Each row was made from one path, in order. Every step used is in the known rows, and no mark comes twice. Write each row's path.
Known rows:
P, C, D: [  3 -31  55  30  17  -4  20 -37  31 -74 -10  16  -5  18  25 -58 -52  23
   9  32 -24 -15  12  -1 -43 -48  -1  -6  28  28  46 -34  29  11 -22]
B, S: [ 15 -38  36  -1 -62   0  42  15  23  -4  -3  26  13  -3 -18  -1 -17  42
  11  39   4 -11 -10  35 -14 -19 -19  -6  34 -21  74 -15  -1 -61 -18]
V, Y: [ 17 -56  -7 -52 -23 -14  38 -29  28 -32 -41   9  -1  25   2 -18 -15  34
 -19  21  26 -23  27  12 -27 -47  22  15  10   0   4 -17  24 -42 -40]
Y, S, B: [ -2   7  27  -6 -16  11  54  -5  27  20  36   1 -15 -44 -18  12  65  77
   4  19  27 -16  49  11 -39 -56 -23  34   0 -40  30  -4  43 -17 -15]
C, D, L, Y: [ -9   8   9  11  -6  13   1  -3  35 -72 -25  10 -84 -24  15   4 -35  55
 -16  58 -15 -44 -13  16   5 -36  -7  41 -28  -2 -12 -25 -26  18 -12]
L, Y, D, P, B, S: [ -9  23  12 -13 -13 -48  42  39 -43   1  -3  22   1 -47  -2   4 -32   3
  40   5  17 -44 -25  31  26  26 -14  -7  26   0  69 -36 -57 -10  17]
C, D, P: [-31  -6  42  29  12  11  24  11  11 -12  19  24   3   6   6   5 -46   9
  -7  -2 -20 -62  -8  24  -8 -53 -14 -42  35  42  47 -14 -39  11 -24]
P, S, B: [ -4  15   4 -13   7  15  16   6 -22   9  35  13 -28 -43 -19  38   6  89
  14  38  19 -12  36  28 -57 -57 -30  62  35 -14  24 -17  32 -35 -33]
D, P, B, S, Y: [ -5 -11  21 -13 -23   1   0  95 -36  15  11  29  17 -62   4  29 -62  21
  27  13  33 -45 -21  43  25   2 -51  28  24 -44  74 -63 -54 -43  12]
L, Y: [ 11 -23  15 -22 -32  16  31   4  29 -44  -6  -5 -70  -6 -13  15 -15  71
  27  34  -4 -10   0  11  -9 -79 -19  52 -51 -17   4 -13   0 -27 -13]
D, L, P: [ 13  -6   5 -20 -47  12  26 -12   7 -34 -18 -19 -28 -18  -8  25  -1  67
 -26  36 -16 -70  -7  12 -39 -48 -35 -46 -21  30  32  20 -23  15 -26]
B, S, Y, D, P: [-32 -42  31 -25  10  21   0  61 -35  32   9  -8  25 -32  10  13 -25  16
  14 -33  12 -51  -9  12  22  -2 -22 -28  59   1  43 -34 -61 -21 -13]
C, D, P, B: [-19  48  27   8  29 -33  52  10 -26 -17  13  40  -8 -29  28   9 -53   9
  12  13  -4 -64 -14  31 -18 -35 -12 -25  19  50  77 -29 -45  33   0]
L, P: [ 10 -29  21 -30 -58   5  44 -12   1 -30   4  -3 -11  -4 -35  16   8  52
  12  11 -16 -40   5  17 -55 -80 -37 -37 -29  18  50  13   8  -4 -36]
V, Y, D, P, B, S: [ -4   8   3 -30  -9 -61  44  19 -46   8 -22  27  37 -30   6 -12 -30 -14
  16   0  32 -51  -9  32  15  45  12 -27  57  10  70 -39 -41 -16   5]
D, P, B, S, Y, V: [-29 -36  46 -33   0 -13 -30  55 -13  47  15  -5   5 -32  16  12 -35 -23
  23  -4  23 -80  -2  31  22 -15 -35  -6  41 -61  55 -33 -50 -32 -16]
L, D: [ 22 -38  68 -14  10  -2  15 -13  40 -52 -20   7 -44  14 -34   6  46  82
  40  57 -42  22 -18 -14 -43 -69 -16  17  -1  10  24  -9   6 -28 -57]
B, S, Y, D: [-28 -73  40 -46   0  19   3  39 -25   4 -13   5   9 -36  16  -9   0  31
  22 -13  17  -7   5   8  -3  -1 -10  16  52 -32  46 -48  -1 -29 -22]
Y, D: [-16 -54  42 -49  16  12  46 -35   3 -11 -13  -9 -15   4  27 -17  23  59
   9  -7  -7  -7  15 -14 -46 -52  18 -19  41  27  36   1  19  -1 -39]
P, B, S, Y: [  2 -23  27 -20 -29   0   5  81 -24  -2  -1  36   8 -61   7  21 -49  34
  29  30  32 -22 -10  41   6  -3 -44  50  13 -56  75 -64 -23 -49   5]
P, C: [ 48 -38  40   1 -11   5  33 -34  29 -43 -12 -36  -4  21  27 -42 -43  74
  21  37  -4 -11  18 -26 -42 -61 -16  -7  16  21  37  -9  28 -28 -12]
S, Y, D, L: [-11 -37  17 -37  25  40 -10  10  -3 -15 -32 -22 -33 -41  59  10 -11  83
 -34  29   8 -46  -3 -10 -11 -10  -5   3  42   6   8 -20 -27   6 -25]
C, D, P, B, S, Y: [-25  -6  31   4 -10  -5  -9  91 -38  -1   9  49  18 -63   9  17 -69  -5
  24  12  23 -46 -20  53  26   9 -42  30  31 -35  78 -79 -51 -22   8]
D, Y, S, B: [-15   2   3 -25   2  39  48   3  16  24   9   5  -5 -45 -17  -1  43  91
 -19  15  49 -26  44   0 -32 -48 -36  59  11 -47  11  10  27 -28  -3]
P, D, L, Y, S: [  7   6   9 -21 -16  -8  16 -33  53 -20 -21 -15 -41  -9   9   0  34  24
   6  59   0 -27  14 -20  18 -34 -14  32 -20 -22 -12 -39 -17 -13 -23]
M, Y, S: [ 15 -40   7 -32 -66   0  56 -17  87   0  34 -15  -7  41  -2  20  47  23
  -7  23  24   1  55   4  -1 -48  -7  24  17  -5  32 -16  16 -51   2]
D, P: [ -2 -15  28   1 -10  21  38  17  11  15  22 -10   0   7   3  28 -33  51
  -2   2  -6 -60  -4  13 -11 -65 -25 -38  24  34  43   9 -45 -26 -19]
V, Y, S, B: [  3  -4   0 -32 -17  -9  46 -15  22  10   9   5  -4 -35 -19  -3  60  49
  -9  11  49 -20  61  15 -28 -33   0  42   4 -45   6 -18  50 -20 -21]
V, Y, S: [ 29 -27   0 -42 -31 -27  44 -51  64  -3 -16 -12  29  29  -9 -26  45   0
 -15  20  32 -17  47  -1 -11 -33  15  10  20 -19   3 -31  26 -42 -21]

Which path is each row?
[ 17 -30  35  -4  27  -1  23 -20 -10 -13  -4 -58  15  14  39 -42 -42  45
  20 -12  -4 -40  13 -37 -15 -28  -6 -51  54  49  30  -7 -19  -4  -8]
Y, D, P, C
[-22 -29  10 -12  18  34  15 -21  -1 -62 -50  15  11   6   8 -62 -71  42
 -22  17   2 -40  -4 -11 -34 -36 -33  17  22  16  16   3  -2  -1  -6]
L, P, C, D, Y
[ 26  18  11  18  -8 -17   8 -38  64 -49 -11 -31 -30  -5  16 -38  11  14
  -4  54  -2 -30  16 -14  16 -14 -10  29  -4 -13 -18 -41  -9  13  12]
P, C, D, L, Y, S
[ -5  25 -19 -57 -20 -36  50  -5 -34 -39 -10   2 -39 -37  29  28  -4  45
  -5  20  13 -61   5  10 -30  -4  -8 -24  -5  54  58  -3 -26  40   5]
M, Y, D, L, P, B
[-28 -36  29 -59  -4 -12  10  41 -60  -4 -12  12  12 -62   6  -1  -1  12
  39 -20  21 -27  -1  17 -11  12 -21   3  32 -20  64 -51 -15   4 -12]
L, P, B, S, Y, D
[-21 -13  13  -3  23  28 -53  58 -29   4  24  16  11 -22   3  36 -68   4
  13  16   6 -39   0  36   4 -32 -51  50  59 -12  18 -81 -44 -41 -24]
C, D, P, S, Y
[  2 -61  37 -14 -47  32  -5  76   3   3   2  24  10 -36  -6  19 -37  44
  18  27  23 -13  -5  37   8 -17 -45  47  19 -64  56 -55 -15 -69  -9]
B, S, Y
[ 12  29   9 -37 -24 -40  65  -7 -32 -31   1  18 -17 -37  -6  18 -13  43
  28  21   0 -49  -4  24 -54 -54 -32 -20 -31  30  76  -7  -5  21  -8]
L, P, B
[ -3 -43  27 -40  27  42  14  -3  22 -40 -55  13 -25  12 -21 -16  -2 104
  -3  49  -7   1 -24 -28 -29 -55 -33  54  14  -4  -3  17 -17 -46 -31]
L, D, Y
[  6 -20   5 -33 -10  27  46 -34  54  14 -15 -11  23  18  -3 -27  18  48
 -28  23  25 -22  21 -18 -12 -47 -29  30  28 -19   9   4  -6 -48  -2]
D, Y, S
[-21 -55  37 -51  17  13 -57  10   8  33  16 -25 -14   4  13  19 -21   0
  17  19   7 -46  22  15 -15 -60 -32  37  51 -56  10 -38 -11 -53 -50]
P, S, Y, V
[-45 -49  15 -62  22  53  26 -14  -2 -14 -72  38  -5  13  22 -23 -51  71
  -9  37  10 -24  -6 -30 -25 -68 -30  44  14   3  23   4  -9 -56 -53]
P, D, Y
[-17 -47  42 -44 -12  -1  -2 -21  44  -3   0 -31 -69  11   2   1   3  17
  23  15  -6 -49  13   3  -6 -82  -6  18 -17 -43  -2   8  -1 -20 -36]
L, Y, V
[ -9   2  19 -23  17  28  29   3  19   3   0   6 -16 -46 -36  -2  70  93
  -1  30  30  -7  30 -11 -29 -38 -36  66   5 -46   1   3  24 -22 -16]
L, D, Y, S, B
[ 27  11   2  -9 -29  -3  24 -28  65 -18  -5 -34 -41  -9   1   5  35  41
  -8  54   8 -30  17  -6  17 -35 -15  30 -19 -24 -16 -21 -18 -14   4]
D, L, Y, S
[  3  27   1  -4 -14  10  29   7  25  -2  19 -15 -57 -70 -14  22  55  82
  -4  38  32 -33  38   9  -6 -35 -26  59 -27 -49  -7 -10  15   3   3]
D, L, Y, S, B
[ 49 -16  13   0 -27  -3  14 -30   5 -59 -26 -52  -5  -4  16 -28 -36  69
  -2  42 -11 -53   6 -23 -39 -32 -31 -45  -4  35  26   5  -1  12 -10]
D, L, P, C
[-28 -63  52 -59  38  22 -18 -26  35   0 -41 -17 -31  27  -6 -25  15  43
   1  27  -8 -40  -8 -27 -25 -61 -18  20  34 -31  -7  28 -17 -37 -50]
L, D, Y, V
[-23  20  18 -41  44 -17  35  38 -60  13   7   8  -5 -52  40  17 -39  29
  27 -18  19 -59  -6   8  -6 -20 -16 -12  28  31  60 -39 -53  17   4]
S, Y, D, P, B
[  2 -21  47  22  -5 -14  16 -34  12 -81  -9   9  -1   9   2 -51 -41   5
  16  21 -31 -27   8   6 -47 -45 -16 -30   9  33  47 -27  27  34 -24]
L, P, C, D
[ -2 -23  17 -31  20  20  25 -33  11 -21 -37 -22 -35 -17  56  -1   5  86
 -39  36  -5 -46  -2 -16 -31 -18  16 -28  45  36  16   7 -18  12 -28]
Y, D, L
[-23 -51  21 -57  36  20 -20   9 -34   3  -2  -8  -3 -21  22   6  -8  36
  23  -3  12  -2  19  -1 -26 -29 -15  41  68  -7  14 -60  -2 -28 -40]
P, S, Y, D
[-15 -67  10 -78  16 -15  40 -49  -3 -24 -47  -3   2  15  24 -33  19  26
  -8 -17  18 -14  30 -10 -33 -22  46  -5  43  21  10 -15  28  -8 -44]
V, Y, D
[ 18   9  23  -5 -38 -40  57  17 -10  -7  -5  42  10 -29   2   2 -30  30
  25  43  15 -23 -16  41 -13  -1 -16   3  26 -10  97 -30 -13 -36   3]
P, B, S
[-26 -84  33 -59 -39   5  13 -11  61   9  20 -25 -46  48  19  20   6  15
  -6  10  12 -38  41  11 -12 -71   3  -2  26 -17  32  19  11 -43 -33]
M, Y, V
[-35   9  14  -6  16  34  38  -1  17   5  11  28  -5 -47 -14 -17  35  63
 -21  15  37 -26  40  10 -30 -37 -26  58  19 -42  16  -4  30  -6  -7]
C, D, Y, S, B
[ 14 -22  25 -31  12  15  25 -31  59  -8 -29 -11   8  22 -27 -26  56  53
  -1  43   5   1   3 -30 -11 -43 -27  43  24 -21  -6  -6  -7 -43 -17]
L, D, Y, S
[-10  -1  28  21  11  14  11 -22  36 -49 -25  22 -34  -8  43  -3 -32  58
 -51  66 -21 -52 -12  16 -28 -28   1 -13  30  29  27  -9 -16  22 -28]
C, D, L
[ -1 -33  -7 -52  21  -2  14 -42   8 -31 -60 -18 -20  -8  52 -17   2  61
 -54  31  17 -51  10 -18 -18   7  40 -19  50  29 -11  -4 -11   9 -32]
V, Y, D, L
[-47 -43   3 -74   2  45  25 -10 -23 -23 -68  33   1   3  -2 -20 -43  53
  -2  24   2 -40  -8 -24 -35 -66 -46  19  -8  10  23   7 -12 -34 -54]
L, P, D, Y
[-16 -11 -15 -35  11  -6  -6  -1 -20  20  31 -18   6  28   6  40 -26  13
   8   1   4 -27  24   9  -7 -18  -8   5  93  52  17 -32 -42 -43 -22]
M, Y, D, P, S
[-38   1   6 -47   0  28  37   0 -12  14  -6  20  -3 -51 -27  -2  46  56
   2  12  32 -32  40  -7 -34 -47 -48  41 -10 -38  18  -2  26 -11 -31]
L, P, D, Y, S, B
[-24 -40  34 -51  13  -4  14  39 -45   3 -13  16   6 -54  28  -7  -9  25
  33  -8  23 -15   0  13  -6   9  -9  19  49 -25  60 -59 -10 -14 -10]
P, B, S, Y, D
